Each row comes from the steps of one walk. Every step used is in the known rows, and no mark comes twice. Write the walk behind each row, first mark first.
Known rows
roko > kotopi > veziven: [ 11  -3   2  11 -10  -2   8  25   8 -24   0 -11  10  26  -2  11  -3   6
 -18  14 -30   4 -32   1  -6  -3]
veziven > kotopi > zepi > vinav: [ -2  -4  15   8 -32   8   0  13  23 -34  10  -6  17  -4  -7   0 -10  11
 -11   3 -32   0 -33   5   7   0]
gatel > zepi > vinav: [-15  -7   3   8 -29   3  -5   9  25 -32  13   3   8   1   7  -2  -2  17
  -4   3 -16  -4 -39  13 -13  -5]
zepi > vinav > gatel > kotopi > veziven: [-22  -2   5  12  -7   7  -4  17   0 -25   5 -12  17  25  -6   7  -7  -1
  -2  -2 -14   4 -41 -14  -2 -20]
zepi > roko > kotopi: [ -8   1   0   9 -23 -12   6  19   9 -17   5  -4   2  10   0   9   1   7
 -11  23 -27   6 -28  -1  -5  -5]
kotopi > zepi > vinav > gatel: [-19   6  14  10 -10   7  -4  15  19 -20  11 -11  15   2 -14   7 -11   7
 -13   0 -27   1 -38  -9  -8  -7]
roko > veziven > kotopi > vinav: [ -3  -1  -5   8 -12   5  -9  13  13 -34   8 -10  18  20   0 -12   0   8
  -6   7 -12  19 -36  14  -4   4]
gatel > kotopi: [-14 -11   1   2 -13   2   0  22  10 -22   3  -3   7  14   7  -8  -1   7
  -8   3 -11   0 -36   1  10 -13]
gatel > kotopi > vinav > zepi > roko > veziven: [-36   5  -9  14  -7 -10  -2  16  -3 -27  12 -10  21  20   2  -3   3  -2
  14  11  -4  10 -40   2  -2 -26]
roko > veziven > kotopi > zepi: [  8  -4   3   2  -9  -2   5  22  14 -26   4  -9  17  17  -6 -12  -6  11
 -12   0 -25   7 -34   8   6 -10]
veziven > roko > kotopi > zepi: [ 18   1   6  11  -9  -4  14  31  15 -21   3 -11   4   0  -9   0   2  18
 -25  11 -33  -2 -39   6  -5 -11]
tokedi > veziven > roko: [  8  -9  -6  15   4 -16  -3  23  12 -11   0 -10  -3  11 -11  -1   6  22
 -22   9 -12   2 -33  12   1 -17]
veziven > kotopi > vinav: [ -6  -2   6   8 -24   5  -7  11  15 -37   6 -11  16   9   2  -1   6   7
 -11   9 -19  15 -31   8   3  14]
vinav > kotopi > zepi > veziven > roko: [-14  -8  11  20   6   0  18  26  20 -26   4 -13   1  11 -14  10  -7  14
 -16   6 -27   9 -25   1  -1 -28]
tokedi > veziven: [ -3  -9  -4   8  -3 -14  -6  19  15 -12   3  -4   5  14  -6   2   0  15
 -16   7 -14   3 -30  11   5  -7]
kotopi > roko > veziven: [-12  -5 -14  11   5   2  -1  25  15 -14   8 -10  14  33   4  -7  -1   2
 -14  14 -15   3 -39   8  -5 -16]
vinav > gatel: [-14   4   6   4  -2  -9  -4  19   8 -15   1 -11   8  17  -9   6   4  10
 -17   3 -15  10 -32 -11  -5  -5]
roko > kotopi > vinav > gatel > zepi > veziven: [-18   8   5  14 -28  -7   1  15   1 -19  15  -4  21   9   4  13  12   5
  -4  -1 -25  15 -35  -4 -25  -5]
tokedi > veziven > kotopi > zepi: [ 11  -9   8   3 -19 -14   6  21  11 -18   3  -7  16   2 -11   0   2  15
 -20   0 -28  -1 -29   9  17  -5]
veziven > kotopi > zepi: [  3  -5  16   1 -23  -2   8  22  16 -29   2  -9  15   3  -5  -1  -1  11
 -19   1 -31   1 -30   3  13   2]
tokedi > veziven > roko > kotopi > vinav > zepi > gatel: [ 14  11  -7  14 -24 -22  11  20  -7 -16  12 -11  17   0 -16  16  13  18
 -15   6 -13  13 -38   0  -4  -8]
kotopi > vinav > zepi > veziven > roko: [-19   2   2  30  -3 -11  -3  17   7 -32  11 -19   8  11 -11  15   4   8
  -4   8 -17  17 -30  -1  -9 -17]
roko > veziven > kotopi > vinav > gatel > zepi: [ -8   7   0   1 -19  -5  -4  12   0 -29   7  -7  26  17  -1  -9  16  12
  -4  -6  -9  16 -42   4 -15  -2]
gatel > zepi > roko > veziven: [-20  -4  -6   4 -13  -9   2  16  11 -19   7   0   5  20  10  -8   4  12
   1  10 -11   2 -36  12 -15 -19]
kotopi > veziven > roko: [  6  -7   3  18   9   2   5  26   9 -28  -2 -19  -2  27  -8   4   1  12
 -22  11 -18   3 -34   1  -4 -14]
gatel > zepi: [ -9  -7   4   0 -20  -3   2  19  17 -25   4   1   7   7  10  -2   7  17
 -12   1 -16  -3 -36  10  -7  -4]
roko > veziven: [ -6  -5  -9   7   7  -3  -7  22  16 -21   4  -7   5  26  -1 -11  -5  11
  -9   8 -11  11 -35   9  -6 -12]

Write each row's walk
[  6   2   0  23 -15 -29   9  24  -2 -20   6 -10   4  10 -15  19   3  16
 -10   7 -28  14 -26  -7  -6 -26] => vinav > zepi > veziven > roko > kotopi
[-12  -6   2  -8 -24   5  10  21   1 -22   6  -3   7  11   8  -4  -1   6
  -7  -3  -7   7 -34  -9  10 -10] => zepi > gatel > kotopi
[-24 -11  10  11  -9   4   5  24   9 -20   9  -6  10  10   5  -2  -9  -2
  -1  -4 -28   1 -30  -4   8 -26] => gatel > kotopi > zepi > veziven
[ -7   7   6   7 -24 -17  16  21 -10 -14   1  -8  14  22  -1  19  14   4
  -9   9 -29   0 -36 -14 -18 -13] => vinav > gatel > zepi > roko > kotopi > veziven
[-17  -7   9  13 -39   0  -2   8  10 -35  13  -4  17   8  11   3   8   7
  -1  -3 -24  14 -29  10  -7   2] => gatel > zepi > veziven > kotopi > vinav
[ 14   6  -9  23  -9 -27   3  22   2 -19   8 -11  17   2 -17  12  15  19
 -14  11 -17   9 -39  11  -5 -12] => tokedi > veziven > roko > kotopi > vinav > zepi
[-19 -10   5  10 -21  -8   1  16  13 -25   8   0   4  12   9   5   2   9
  -3  -3 -22   4 -28   5 -10 -13] => gatel > zepi > veziven
[-14   2   7  -2 -15 -12   2  18   7 -17   3  -4  12  11  -1   4  13  15
 -15  -4 -14   3 -37  -7 -12  -6] => vinav > gatel > zepi
[-20  -6   8   7 -18  15  -1  18  20 -28  13  -3  15  -2   3  -7 -14   5
  -3   1 -23  -8 -42   5   6 -16] => gatel > kotopi > zepi > vinav
[ -9   2  -2   7 -19 -30   4  14  -4 -26   4  -9  16  22 -12   3   5  11
   2   9 -16  15 -27  -5   7 -20] => vinav > zepi > roko > veziven > kotopi
[  7  -6   1  16 -23 -15  11  23   6 -20   7  -1  -2   7   2   5   9  20
 -12   4 -27   6 -32   6 -17 -21] => gatel > zepi > veziven > roko > kotopi
[-16   1   3  -6 -27 -11  14  20  -8 -23   7  -5  17   8   0   6   3   7
  -2  -7  -6   5 -34 -18  14 -17] => vinav > zepi > gatel > kotopi
[-15  -5   5  16 -29 -23   9  18  -2 -22   9 -11  23  23  -4  20   6  -1
  -8   5 -30  10 -21 -13  11 -16] => vinav > zepi > veziven > kotopi > roko
[ 25  -2  -1  13  -3 -16  12  31  11  -9   4  -8   5  -1 -14   2   4  21
 -26   9 -31  -5 -38  13   1 -16] => tokedi > veziven > roko > kotopi > zepi
[-17   0  -3   7 -30  -3   0   8   7 -32  11  -3  17  15  10 -10  13   9
   5   9 -14  11 -37  16 -12  -5] => gatel > zepi > roko > veziven > kotopi > vinav
[ -8   9  -2   6  -9  -1  -9  12   3 -24   6 -14  24  23  -9  -7   7   7
  -7   0 -11  24 -37  -2  -9  -1] => roko > veziven > kotopi > vinav > gatel
[ -2   3  -2  12 -19   5  -2  18  18 -29  10  -7  16   7   3   4   0   6
 -13  17 -23  11 -36  11 -12  10] => roko > kotopi > vinav
[ -9   5   4  -1 -25 -14  10  18   1 -25   7  -9  13   9  -7  15   0  11
 -11  -2 -12  11 -30 -15   5  -7] => vinav > zepi > gatel
[ -6  -2   4  12   9  -4   8  29 -11 -18  -5 -20   7  30 -10   2   9   7
 -13  -2 -11   5 -41 -16  -1 -27] => vinav > gatel > kotopi > veziven > roko
[ -8  -9   3  21   0  -7  -1  21  12 -20   5 -12  -7  17  -7   5  -3  13
 -12   7 -20  14 -26   1  -7 -19] => zepi > veziven > roko
[-19   0   0   9   3   0   4  22  15 -17   7 -11   6  16  -2  -5  -9   3
  -6  14 -24   1 -34   6  -5 -19] => kotopi > zepi > roko > veziven
[ -4  11   9   9 -21   1   3  18  15 -18  12  -8  20  -3 -16  11  -8   8
 -13   4 -35   2 -39  -9 -12  -6] => roko > kotopi > zepi > vinav > gatel
[-26  -1  -1   3  -9  -3   4  27  -4  -5   5 -10  21  26   5   2  11  -5
 -15   5 -13  -1 -40 -16   5 -20] => vinav > gatel > kotopi > roko
[-22  10   0  10 -12  -8  -7   9  -2 -20   6 -16  20  24  -8  -2   9   2
  -1  11 -12  24 -33  -5 -10  -5] => zepi > roko > veziven > kotopi > vinav > gatel
[ -3  -5   9   6 -23 -19   7  17   5 -12   4  -8  12   3  -9   5   4   9
 -12   9 -30  -2 -25   4  15 -11] => tokedi > veziven > kotopi > zepi > roko
[ -5   1  12  -3 -19  11  13  22  13 -24   8  -9   9   3   0   4  -7   7
 -19   0 -23   2 -33  -7   5  -1] => kotopi > zepi > gatel
[ -8   4   6  11 -27 -12  -3  12   6 -40   7 -12  26   7  -7   8  10  10
  -8   5 -18  15 -30   0   7   6] => veziven > kotopi > vinav > zepi
